Every row comes from one small tree of marks. Brackets hold a mark, then the marks that hang from it, in alphabetical order. Every link used is in the known rows. Which tree was each row made from?
Known rows:
(dutupun (lumo kere) pina): .00,.20,.16,-.11,.02,.10,-.12,.13,.03,.01,-.08,.13,-.11,.09,-.03,.08,.19,.05,-.03,-.07,-.04,.02,-.09,-.07,.01,-.01
(tedag dutupun kere): .02,.04,.02,-.18,-.11,.21,.05,.00,.13,.12,-.19,.23,-.13,-.10,.07,.18,-.07,.03,.15,.05,-.02,.08,-.27,.06,-.01,.11
(nifa nazev): .02,-.05,.02,-.06,.21,.07,.18,-.10,-.09,-.04,.02,.06,.12,.07,.10,.04,.04,-.04,-.02,.00,.07,-.08,.06,.08,.09,-.02
(pina dutupun): .05,-.11,.00,-.03,.05,.06,-.06,.06,-.08,.03,.05,.12,-.04,.08,.08,.00,.02,.10,.06,.12,.02,-.07,-.07,-.04,.00,-.04
(metol (tedag dutupun)): -.01,.13,.01,-.13,-.17,.09,-.10,.17,-.01,-.03,-.16,.32,-.05,.09,.09,.11,-.07,.08,.08,.04,-.02,.01,-.18,.06,.10,-.07
(tedag (dutupun (lumo metol) pina) (kere siza)): -.06,.19,.31,-.31,.02,.24,.09,.21,.11,.01,-.32,.29,-.36,-.14,.25,.13,.15,.28,.11,.11,-.03,.16,-.25,-.04,-.04,.08
(metol (tedag (dutupun lumo pina) (kere siza))): -.06,.38,.24,-.24,-.09,.28,.01,.31,.14,.02,-.30,.33,-.27,.06,.24,.17,.20,.37,.09,.14,.00,.18,-.44,.00,.12,-.06
(tedag (dutupun pina) (kere siza)): -.03,.22,.22,-.24,.06,.28,.14,.06,.14,.06,-.21,.14,-.28,-.16,.19,.10,.10,.22,.04,.16,.01,.24,-.38,-.04,-.04,.02
(lumo dutupun (kere pina tedag)): .02,.07,.16,-.19,.05,.20,-.16,-.06,.01,-.14,-.03,.14,-.30,.02,.06,.03,.09,.15,.12,-.04,.18,.30,-.20,-.01,-.05,-.06
(pina (dutupun (lumo (kere siza) (metol tedag)))): .09,.01,.26,-.28,-.12,.04,-.03,.42,-.04,-.19,-.06,.46,-.07,.31,.22,-.04,.25,.32,.25,.00,-.13,-.02,-.15,-.01,-.05,.01
(nifa (nazev (metol (lumo dutupun (kere siza)) pina))): .12,.05,.26,-.16,.08,.18,.07,.00,-.03,-.36,.00,.31,.24,.04,.12,.05,.31,.02,-.15,-.10,-.05,.06,-.07,.25,-.17,.13
(dutupun (lumo (kere (siza rudav) tedag)) pina): -.15,.34,.35,-.19,.06,.22,-.05,.37,.17,-.01,-.03,.06,-.18,.07,.07,-.13,.40,.46,.02,.01,.07,.29,-.30,-.11,-.15,-.06
(lumo (dutupun pina) (kere siza) (metol tedag)): .03,.20,.44,-.37,-.08,.11,.03,.07,.00,-.37,-.16,.17,-.23,.09,.27,-.03,.06,.08,.21,.01,-.05,.22,-.21,-.09,-.07,.03
(pina (dutupun (lumo metol))): .02,-.14,.08,-.10,.01,.01,-.11,.22,-.11,-.01,-.06,.28,-.11,.09,.14,.01,.07,.16,.14,.07,-.03,-.15,.05,-.02,-.01,.01
(kere (lumo dutupun metol)): -.06,-.15,.09,-.15,-.04,.05,-.08,-.09,-.06,-.13,-.11,.20,-.36,-.04,.21,-.04,-.05,.09,.14,-.05,-.02,.16,.06,.01,-.17,.20
(nazev metol): .07,.01,-.03,-.07,-.01,.11,.00,.14,-.05,.00,.05,.11,.03,-.02,.04,.10,.10,-.03,-.13,-.03,-.04,.01,-.03,.09,-.04,.01
(pina (dutupun (lumo kere))): .11,-.03,.03,-.10,-.04,.09,-.15,.23,-.05,.05,.02,.33,-.02,.22,.05,.06,.21,.13,.12,-.01,-.06,-.10,-.09,.01,-.07,.03
(siza (kere pina tedag) rudav): -.11,.14,.18,-.05,.19,.23,.04,.13,.25,.03,.07,-.01,-.18,.06,-.13,-.19,.02,.57,.07,.16,.04,.38,-.25,-.11,-.06,-.18
(nifa (nazev (metol (lumo dutupun (kere pina))))): .16,.00,.17,-.17,.14,.26,-.04,-.14,-.09,-.28,-.07,.41,.00,.05,.16,.15,.23,.02,-.01,.03,.02,.10,-.01,.10,-.05,.04
(pina (dutupun lumo)): .04,-.05,-.02,.02,.03,.07,-.15,.21,-.10,.09,-.01,.23,-.05,.14,.11,.04,.16,.19,.06,.10,.02,-.12,-.04,.01,.02,-.04
(nazev (metol pina tedag) nifa): .03,.09,.03,-.02,-.11,.14,-.10,.33,.05,-.07,.01,.08,.24,.11,.09,.22,-.07,.04,-.32,-.10,-.09,-.07,-.18,.14,.14,-.18
(dutupun lumo pina): -.07,.19,.11,.00,.09,.07,-.11,.11,-.01,.04,-.09,.02,-.14,.02,.04,.06,.14,.11,-.10,.05,.03,.00,-.03,-.07,.09,-.10
(nifa (nazev (metol lumo pina))): -.01,-.03,.12,.04,.12,.06,-.02,.00,.00,-.17,.01,.19,.31,.01,-.05,.08,.12,-.01,-.31,-.06,-.01,-.16,.08,.19,.06,.00
(nazev nifa): -.02,.01,-.05,.03,.01,.10,.03,.01,.06,.05,-.04,-.05,.09,.01,.15,.13,-.10,-.01,-.07,.05,.00,-.05,-.05,.00,.03,-.10
(metol lumo (pina dutupun) (tedag kere)): -.07,.00,.22,.03,-.22,.02,-.25,.08,.23,-.13,-.13,.26,.12,.13,-.05,.08,-.10,.24,.10,.09,-.05,-.11,-.29,-.03,.15,.01
(metol (pina (dutupun (lumo (kere siza)))) tedag): .10,.10,.21,-.10,-.11,.01,-.15,.52,-.02,-.14,.05,.33,.09,.32,.04,-.03,.29,.38,-.01,-.08,-.13,-.01,-.26,.06,.00,-.06

Write each row's tree:
.03,.01,.27,-.24,-.12,.12,.04,.33,.07,-.10,-.14,.36,-.14,.20,.31,.05,.15,.39,.31,.10,-.05,.02,-.27,-.01,.06,.03 -> (pina (dutupun (lumo (metol (tedag (kere siza))))))
-.02,.27,.07,-.20,-.05,.37,-.10,.28,.02,.04,-.20,.29,-.07,.04,.30,.36,-.05,.06,-.22,.14,-.01,.01,-.32,.04,.15,-.25 -> (nazev (metol (tedag (dutupun pina))) nifa)
-.10,.11,.14,-.24,.01,.21,.02,.15,.20,.03,-.19,.43,-.23,.07,-.02,.04,-.02,.30,.14,.05,.03,.08,-.15,.15,-.02,-.06 -> (siza (kere (tedag (dutupun (lumo metol)))))
-.18,.02,.21,-.25,.14,.29,-.03,.22,.24,.04,-.11,.39,-.55,.00,.01,-.17,-.04,.74,.11,.10,-.04,.48,-.25,-.08,-.20,-.02 -> (siza (kere (lumo metol) pina (tedag dutupun)) rudav)
-.03,.25,.31,-.17,-.17,.13,-.16,.35,.15,-.21,-.20,.45,-.10,.10,.06,-.08,.21,.55,.17,.17,-.16,.33,-.30,-.15,-.16,-.03 -> (metol (lumo (kere pina (siza rudav))) (tedag dutupun))
.04,-.04,.25,-.01,-.05,-.02,-.14,.14,.12,-.20,.02,.24,.14,.10,-.06,-.11,.20,.27,-.06,.01,-.13,-.03,-.13,-.01,-.17,.05 -> (metol (lumo (kere siza)) (pina dutupun))
.06,.21,.00,-.24,-.26,.33,-.10,.39,.08,.09,-.23,.54,-.09,.10,.16,.35,.14,.15,.08,.00,-.06,.03,-.35,.19,.10,.02 -> (nazev (metol (tedag (dutupun lumo) kere)))
-.05,.29,.20,-.21,.03,.30,.06,.21,.12,.11,-.26,.23,-.30,-.09,.20,.15,.24,.31,.03,.14,.01,.19,-.34,.01,-.01,.01 -> (tedag (dutupun lumo pina) (kere siza))
.10,.07,.07,-.06,.05,.07,-.13,.21,-.02,.00,-.03,.21,-.15,.11,-.04,.05,.22,.20,.00,-.09,-.06,.11,-.03,-.04,.01,-.04 -> (dutupun (lumo (kere pina)))
-.01,-.13,.21,-.11,-.10,-.09,-.17,.27,-.05,-.18,.01,.19,.04,.13,.02,-.04,-.16,.14,.03,-.02,-.06,-.14,-.07,-.03,.11,-.06 -> (lumo (metol (pina dutupun) tedag))
-.18,.27,.13,-.13,.06,.24,-.20,.19,.05,.11,-.21,.25,-.31,-.03,.07,.13,.14,.24,-.09,.07,.22,.07,-.22,.03,.10,-.18 -> (kere (tedag (dutupun lumo pina)))
-.07,.28,.22,-.17,-.24,.19,-.05,.60,.17,.01,-.17,.27,.00,.04,.08,.03,.16,.52,.10,.01,-.15,.22,-.46,.06,-.06,.06 -> (metol pina (tedag (dutupun lumo) (kere (siza rudav))))
.07,.10,.20,-.11,.03,.20,-.04,.38,.03,-.02,-.08,.30,-.25,.21,.26,.06,.29,.61,.18,.19,.01,.20,-.36,-.08,.14,-.14 -> (metol (tedag (kere (pina (dutupun lumo)) siza)))
-.03,.06,.16,.00,.00,.05,-.07,.09,.02,-.26,-.03,.29,.33,.15,-.01,.10,.08,.06,-.25,-.06,-.02,-.17,-.02,.19,.19,-.08 -> (nifa (nazev (metol lumo pina tedag)))
.01,.15,.35,-.33,-.13,.11,-.10,-.02,-.01,-.30,-.18,.20,-.20,.09,.17,.06,-.11,-.09,.22,-.04,-.05,.11,-.15,-.10,.01,.03 -> (lumo (dutupun pina) kere (metol tedag))
-.14,.25,.25,-.01,-.14,.07,-.27,-.17,.07,-.28,-.26,.16,-.10,.06,.12,.06,-.06,.06,.09,.20,.05,.06,-.15,-.10,.10,-.09 -> (metol (lumo (dutupun pina)) tedag)
-.04,.03,.04,.12,-.07,.09,-.17,.11,.15,-.07,-.07,.09,.28,-.05,.00,.18,-.03,.02,-.36,-.02,-.08,-.13,-.03,.11,.01,-.08 -> (nazev (metol lumo pina) nifa)
-.20,.30,.23,-.19,.11,.37,.01,.13,.28,.10,-.10,.15,-.23,-.02,-.06,-.07,-.05,.44,.05,.22,.04,.30,-.40,-.07,-.09,-.14 -> (siza (kere (tedag (dutupun pina))) rudav)
-.12,.04,.15,-.09,.19,.21,-.10,.03,-.01,-.12,-.03,.14,-.57,-.02,.25,-.13,.29,.56,-.03,.06,.22,.49,-.20,.01,-.12,-.07 -> (kere (lumo dutupun) pina siza tedag)
-.16,.16,.34,-.25,-.03,.22,-.02,.07,.17,-.18,-.14,.20,-.38,.14,.14,-.16,-.14,.46,.25,.15,-.18,.39,-.26,-.16,-.15,.08 -> (siza (kere (lumo (dutupun pina) (metol tedag))) rudav)
-.11,.23,.36,-.33,-.02,.28,.08,.37,.14,.05,-.28,.23,-.31,-.16,.25,.02,.15,.42,.20,.15,-.09,.26,-.31,-.13,-.17,.12 -> (tedag (dutupun (lumo metol) pina) (kere (siza rudav)))
.01,.08,.00,-.23,-.08,.46,-.11,.30,.15,.14,-.23,.49,-.37,.06,.34,.38,.02,.42,-.11,.06,-.07,.28,-.43,.05,.08,-.08 -> (nazev (metol (tedag dutupun (kere lumo pina))) nifa)
.02,.05,.29,-.04,-.17,-.04,-.19,.24,.13,-.29,-.02,.34,.18,.24,-.03,-.09,.16,.32,.02,.01,-.14,-.04,-.22,-.01,-.04,-.03 -> (metol (lumo (kere siza)) (pina dutupun) tedag)
-.03,.07,.41,-.34,.05,.20,.00,.20,.04,-.27,-.02,.13,-.33,-.06,.20,-.20,.17,.42,.26,.02,.07,.48,-.22,-.13,-.28,.04 -> (lumo dutupun (kere pina (siza rudav) tedag) metol)
